Each row was made from one walk, in order. Every step used is in the known rows, and no mark comes twice. Write each row's walk.
Known rows
dise, tavis, kepi, noki: [  7  15   0  -9  12  -1  -7   6 -26  14   3  -4  18  -2  -1   1   8  38
 -16  22   5   8  20   8 -19 -18   4   1  16 -10  30  -1 -52   5  24 -20
  19  15   3  17 -13 -38  16  -7  20   6 -19 -32  35 -12 -10 -10   6 -18
 -27 -18  12 -30]
tobof, noki: [ 13 -13   7 -20  11   6  -2   2 -16   8  -2  -6 -18   5   6  11   1  31
  -6  30  -5   8  23  19 -23 -18 -16  -4   6   5  26  12 -28  10  -5 -10
   7  22   2  18 -19 -43  15   2  22  13 -19  -8 -23 -24  -3   9   4 -39
 -14 -17  -4 -26]
tavis, kepi, noki: [  8  19  13 -14   8   1  -5   7 -18  23   0 -10  16   0   9   1   8  24
 -13  17  -3   7  16  12 -19 -17   0   5  14   9  30  -6 -43   6  25  -9
   7   9   5  18 -19 -33  12 -17  13   8 -22  -3  15 -22  -9  -7   5 -21
 -24 -18   1 -31]
dise, sanul, taza: [ 21 -26   0 -14   7  10  11   3   2  15  -6  -2 -28  10  -9   3  -8  22
   6  30 -43   0  14  18 -18  -8  -7   4   0 -21  43 -12 -28  -3   5  -5
  -7  13   6  12 -20 -32   9   4  22  14   6 -12 -10   3  -5  13  -2 -24
 -11  -8  13 -17]
noki, tavis, kepi, dise: [ 18   4  14 -17 -11  -4  -8   8 -18   4  -8   3   8 -22  17  -9   0  41
 -13   0   4  -7  21  20 -14 -25  15 -14  14  -6  21  -9 -41  12  19  23
  12  19  -6  19 -23 -35  48  -7  16   9 -18  -5  37 -32  37 -13  -2 -14
  -5 -24  21 -30]
sanul, tavis: [ 14 -14   6 -17  15   3  12   7 -23  -4 -15   0 -27   0  -1   0 -10  29
  13  20  -6 -18  21  13 -25 -21 -11   1   0   9  29  -9 -29  -1   1  -8
   4  18   0   6 -16 -33  23  27  17  11 -11   3  12 -10  -3  12   2 -18
 -15 -10  -1 -29]
ropo, dise: [ 14 -19   6 -22  11  12  10   8 -23  -2   2  12 -12   2  22  -4   6  25
   1  13  -7  -3  22  28 -20 -21  -6   7   2  -8  31 -11 -27   9  -3 -36
 -12  30  -8  17  -9 -35  23   8  30   4 -17 -12  -4 -15 -14  -2  -2 -17
 -16 -20  -7 -26]
ropo, dise, sanul, tavis, kepi: [ 18   2   2 -13   9  -1   3   2 -24   2  -7   5 -11  11  11  -2   9  40
  10  12 -35 -20  18  26 -25  -9   0   7   2 -23  44  -5 -48   8  24 -41
  -1  36  -7  16  -7 -37  12  31  46   6  -4   5  14 -12  -8   3  -3 -10
 -10  -7  16 -32]
kepi, dise: [ 13  -3  11 -22   4  10   2   6 -22   7  -2  -7 -16 -13  16  -2  -8  25
  -9  13  -5   0  20  21 -24 -23   0  -1   5  -2  19  -7 -23  13   3   9
  -9  15  -3  14  -9 -28  32 -16  21   9 -21  -6  -2 -14  28  -2  -5 -17
  -7 -19   5 -28]
taza, sanul: [ 14 -20  14  -2   9  10  10  10  -8 -12   1  -4  -2  15  22  16  -7  19
  -9  22 -13   0  38  13 -17 -15   4   1  -1   1  28 -13 -32  11   1 -31
 -11  13   4   7 -20 -31  12  -9  14  15 -15   0 -14 -15  -3  35  -1 -30
 -17 -15  -3 -27]
noki, tavis, kepi, dise, ropo: [ 20   5   7 -16  -8  -1  -9   7 -20  -5  -2   8   2 -16  16 -11  -2  38
 -15 -22  11  -7  -4  10 -14 -24  15 -12  12 -31  21 -13 -38  10  26  23
   7  22  -6  20 -20 -41  41 -13  23  15 -17 -40  37 -26  39  -9  -2  -7
  -8 -26  38 -24]
sanul, tavis, kepi, dise: [ 12  13  13 -16   6   1  -1   6 -29  12  -9  -7 -16 -22   9  -5   0  44
   2  15   6 -15  12  22 -24 -22  -2  -1  15   0  29  -4 -46   2  30  15
   0  25  -8  15  -7 -37  26  15  33  12 -21   4  21 -23  38  -4  -6  -7
  -1  -9  11 -31]
taza, sanul, tavis, kepi, dise: [ 17  15  21  -3   6   1  -3   7 -21 -23  -4  -9  -9  -6  25  12   1  45
   4  10  -2 -14  28  15 -23 -23   9  -2   7   7  28  -5 -52   4  24  -1
   2  27  -3   7 -15 -40  18  12  42  22 -22   9  17 -17  36  26  -2 -10
  -1  -3  18 -33]
dise, tavis, kepi, noki, ropo: [  2  13  -3  -8  -2  -1  -9  -1 -25  28   2  -1  15   3  -1  10   8  43
 -23  22  11   9  26   8 -15 -24  19 -10  14 -26  28 -13 -32   7  24  -8
  21  11  -1 -10 -22 -36  18  -1  17   5 -14 -42  40 -15 -14 -17   6  -3
 -26 -21  19 -21]
tobof, noki, tavis, kepi, dise: [ 19   7  12 -22  -6  -3 -22   8 -10  13  -3  -8  -3 -23  17   6   4  49
 -20  20   6  -8  30  18 -13 -22   5 -21  14   1  17  10 -45  19  17  15
  21  28  -4  23 -26 -52  41  -2  25  10 -20  -6  21 -36  38 -15   2 -26
  -2 -25  23 -34]
tavis, kepi, noki, ropo: [  3   9  12 -13  -4   9  -5  -2 -22  33   1  -9  22   8   5   6  11  38
 -18  15   7   3  24   5 -10 -27  20 -13  16   1  33  -9 -34  11  25   1
  10   8   1 -16 -27 -38  10 -16  14   8 -19  -7  19 -26 -13 -16   6  -6
 -21 -21   3 -23]
ropo, dise, sanul, tavis, kepi, noki: [ 19   6   0 -15  14  -2  -3  -2 -19  14   1  -5  -3   2  18  -3  22  43
   3  13 -32 -17  20  20 -29 -16   8  14  10 -20  42  -5 -53   7  29 -44
  22  38  -5  22 -10 -43   4  33  45   1   1   1  25 -13 -16 -14   8 -13
 -16  -9  17 -31]
noki, tavis, kepi: [ 17  -4   8 -11  -2  -3  -1  10 -12  -3  -5  12  14  -3  -4  -5  -1  34
  -9   6  -2  -9  21  13  -5 -22   6 -13  15   3  27 -17 -44  10  14   0
   6  17  -2  17 -31 -29  36  -5   6   7 -22  -6  38 -29   7  -4   4 -21
 -16 -22  11 -24]
taza, sanul, tavis: [ 19 -24  11  -4  13  12  11   7 -15 -23  -8  -5 -27   5  14  21 -10  31
   8  22 -11 -18  37   8 -25 -19  -4  -2  -5   7  30 -15 -36  -2  -1 -23
   3  17   6   0 -20 -36  13  26  21  16  -7   7  -4 -10  -5  36  -1 -23
 -18  -9   4 -28]
noki, kepi, dise: [  1   9  14 -19 -10   4  13  10 -21  23   2  -2 -39  -7  16  -7   3  30
 -12  11   2   1  23  28 -16 -33  14 -19  10  -6  21 -11  -9  17   0  17
  -8  12  -3   6 -14 -39  39 -27  25  12 -21   2  -2 -18  32  -9  -4  -8
  -4  -6   9 -25]

Which walk is each row?
[ 13  14  18 -19   0   2  -7   3 -20  19   1  -2   6 -15  18  -5   2  30
 -13  14   8   4  12  22 -17 -22   0   0  20  -2  25  -7 -41  16  30  14
  -6  15  -6  15  -5 -37  27 -26  30  10 -28   0   7 -20  33  -3  -6 -10
  -3 -14  10 -31] => tavis, kepi, dise
[ 15 -23  -2 -23   9  12   9  -6 -24  17  -5  -6 -24  12  17   7  11  38
  -2  14 -30 -24  27  27 -27 -25  16 -11  -8 -27  34 -19 -17  10   6 -44
  23  28  -3 -15 -26 -34   9  48  29   0   6  -7  18 -12 -22 -21   3  -4
 -18 -10  12 -23] => kepi, noki, ropo, dise, sanul, tavis
[  2  17   1 -10  -8  -4   6  10 -33  26  -1   0 -39 -15   8  -6   1  29
 -15  11   0   5  26  26 -17 -37   8 -19  11 -29  20 -13 -17  12   2   7
   2  18  -4   2  -6 -38  46 -10  32   9 -15 -24  20  -7  36  -8  -5  -1
  -5 -12  24 -26] => noki, kepi, dise, tavis
[ 14  -5  12  -5   8  15  -2   0 -23   0  -2  -2  -3   4  34  21  23  50
  -4  18   5 -20  43  11 -23 -28  34 -12   3  -3  40 -11 -46  10  18 -60
  13  37  -4 -18 -25 -41   5  31  38  15 -13  -7  28 -25 -18  -3   4   6
 -20 -14   8 -28] => taza, sanul, tavis, kepi, noki, ropo, dise
[ 10  -1   9 -19   9   6  -6  -1 -27  13  -8   4 -10   2  20   7  17  50
   1   9  17 -18  27  13 -19 -31  24  -8  13  -5  48  -9 -32  10  23 -32
  18  35  -7 -13 -22 -39  10  34  31   5 -13 -12  35 -30 -21 -30   8   8
 -18 -10   1 -25] => sanul, tavis, kepi, noki, ropo, dise
[  9   6   0  -9  -2   2 -20  -2 -24  17  11  14  -8  13   6  20  17  52
 -15  26  17   8  34  20 -13 -24  16 -10  11 -29  35  16 -41  19  15 -45
  17  47 -10  -4 -11 -53  21  16  41   7 -21 -53  22 -27  -9 -14   4  -2
 -25 -20  14 -23] => tobof, noki, ropo, dise, tavis, kepi
[  9   8   2 -12 -11   3  -4   6 -22  18   9  -5 -55   2  25   2   8  39
 -17   3   6   7   5  19 -20 -35   7 -23   5 -18  22   7  -4  18  -2  10
   5  25  -8   4 -18 -57  23 -14  38  16 -18 -39 -24 -25  38 -10  -1   0
  -3 -10  26 -25] => tobof, noki, kepi, dise, ropo
[ 20  -7   2 -19   6   5   7  -1 -26  11 -10 -14 -29  -3   9  -5  -8  32
   5  18 -41 -18  18  30 -32 -19  -8  -1  -3 -18  18 -17 -31   4   7   8
   3  22  -5  10 -12 -33  30  28  34   8   4  11   5  -4  31   3  -8 -21
   3  -6  24 -28] => kepi, dise, sanul, tavis
[  9  20   4  -2   5  -8  -4   8 -21   4   1  10   9   5  -7  -2   0  35
 -10  24   3  11  17  15 -14 -18  -5   5  19 -15  28  -4 -48   2  19 -10
   5  17  -1  19  -4 -33  28  -8  26   8 -21 -31  28  -8   1   9   1 -17
 -19 -21  14 -26] => dise, tavis, kepi
[  3   2  13 -19   0  10  -5  -3 -25  28   3   6  13   2  27   8  17  39
 -18   9  12  -3  28  18 -11 -24  25  -9  15  -7  37 -12 -27  21  18 -36
   8  27  -6 -11 -22 -42   7  -7  27   6 -21 -19  24 -30 -23 -26   5   5
 -22 -19  -3 -26] => tavis, kepi, noki, ropo, dise
[ 11 -29   5 -24   5   3   4   8 -11   7 -10 -10  -5 -10  13  -4  -5  27
 -16  10  -4 -13  29  15 -16 -30  13 -20   0  -3  17 -14 -23   1  -1 -10
  28  10   2  19 -37 -34  34   0  -4  -3  -8  -9  27 -20 -13 -17   5 -31
 -23 -26   8 -26] => kepi, noki, tavis
[ 20  10   5 -11   8  -4   7   5 -21   6 -15  -2  -5  13 -12   1   2  45
  12  15 -37 -16   9  15 -22  -9  -3  11   5 -13  36 -11 -50   0  30  -9
   0  19  -2   9 -12 -36  11  27  31   8   2  15  14 -12   3   9   1 -20
 -14  -3  17 -26] => dise, sanul, tavis, kepi
[  5   5   3 -10  -4   3  -5   2 -30   9   2  25   3   1   5   5  12  44
 -15  13  17  -1  28  22 -10 -27  20  -5  12 -37  35 -15 -39  17  24 -35
   4  37 -11 -10 -10 -38  25   8  34   9 -20 -44  40 -21 -13  -9   4  10
 -21 -25  12 -24] => noki, ropo, dise, tavis, kepi
[ 17  21   2 -15  -8   2  -9   3 -27  13  -2   2   0  -5  20  -8   2  36
 -14  -7  12   7 -10  14 -20 -20   1  -3  13 -24  24  -6 -47   9  33  21
  -7  17 -10  12  -9 -44  20 -28  35  12 -25 -35   9 -18  36  -1  -5  -4
   2 -13  26 -22] => tavis, kepi, dise, ropo
[ 23 -19  -3 -19  13   7  11   4 -21  -6  -8   2 -31  11   9  -2  -1  32
  16  14 -39 -24  19  28 -34 -16  -3  10 -10 -25  36 -11 -29   8   8 -40
  -3  35  -5  18 -10 -35  20  48  42   2   2   4   0  -4 -13   2  -3 -23
  -7  -7  13 -27] => ropo, dise, sanul, tavis
[ 11  15  -2 -12  11   2  -9   5 -25   8   6  -1  11  -7  20  -2  19  40
 -13  17   6   6  24  19 -24 -21   9   6  15 -19  39  -1 -52   8  25 -48
  17  37  -6  21  -6 -32  18   4  40  -2 -22 -41  37 -12 -13 -16   4 -13
 -24 -19   8 -32] => ropo, dise, tavis, kepi, noki
[ 10   0   0 -18  -6   5  -5   1 -23  34   6   2  21  17  19   6  20  34
 -18   9 -26  -1  24  22 -13 -23  20  -1   4 -32  37  -8 -32  19  25 -44
  10  24  -5 -10 -18 -38   3   0  34  -1  -8 -12  12 -23 -23 -25   6  -3
 -19 -16  11 -25] => tavis, kepi, noki, ropo, dise, sanul
[ 12   2   3 -16   1   3  -1  -3 -23  32 -10  -6   0  16  -4   7   7  50
  -6  14 -29 -19  19   7 -20 -21  21 -11   4 -14  33 -18 -34   8  28  -6
  20  13   5 -17 -24 -37   6  26  25   3   5   2  21 -17 -11 -12   5  -9
 -16 -10  24 -25] => dise, sanul, tavis, kepi, noki, ropo
[ 15  10   1  -8  10  -1  -5   9 -25  -5   8  16   7   1   8  -6   8  37
  -1  14   7   6  23  25 -16 -15  -1   7  16 -28  38  -1 -55  12  22 -45
  -3  35  -8  21   0 -34  26  10  44   5 -21 -39  35 -17  -6   2   2  -6
 -19 -19   9 -30] => ropo, dise, tavis, kepi
[ 15  10   0 -13  13  -3   0   5 -24  14 -10 -14  -2   7   0   3   5  41
   2  21 -39 -15  16  13 -27 -10   0   8   7 -10  34  -6 -50   0  32 -12
  21  14   7  16 -18 -38   6  23  29  12   1   8  18  -7  -6  -5   7 -24
 -17  -5  18 -28] => dise, sanul, tavis, kepi, noki
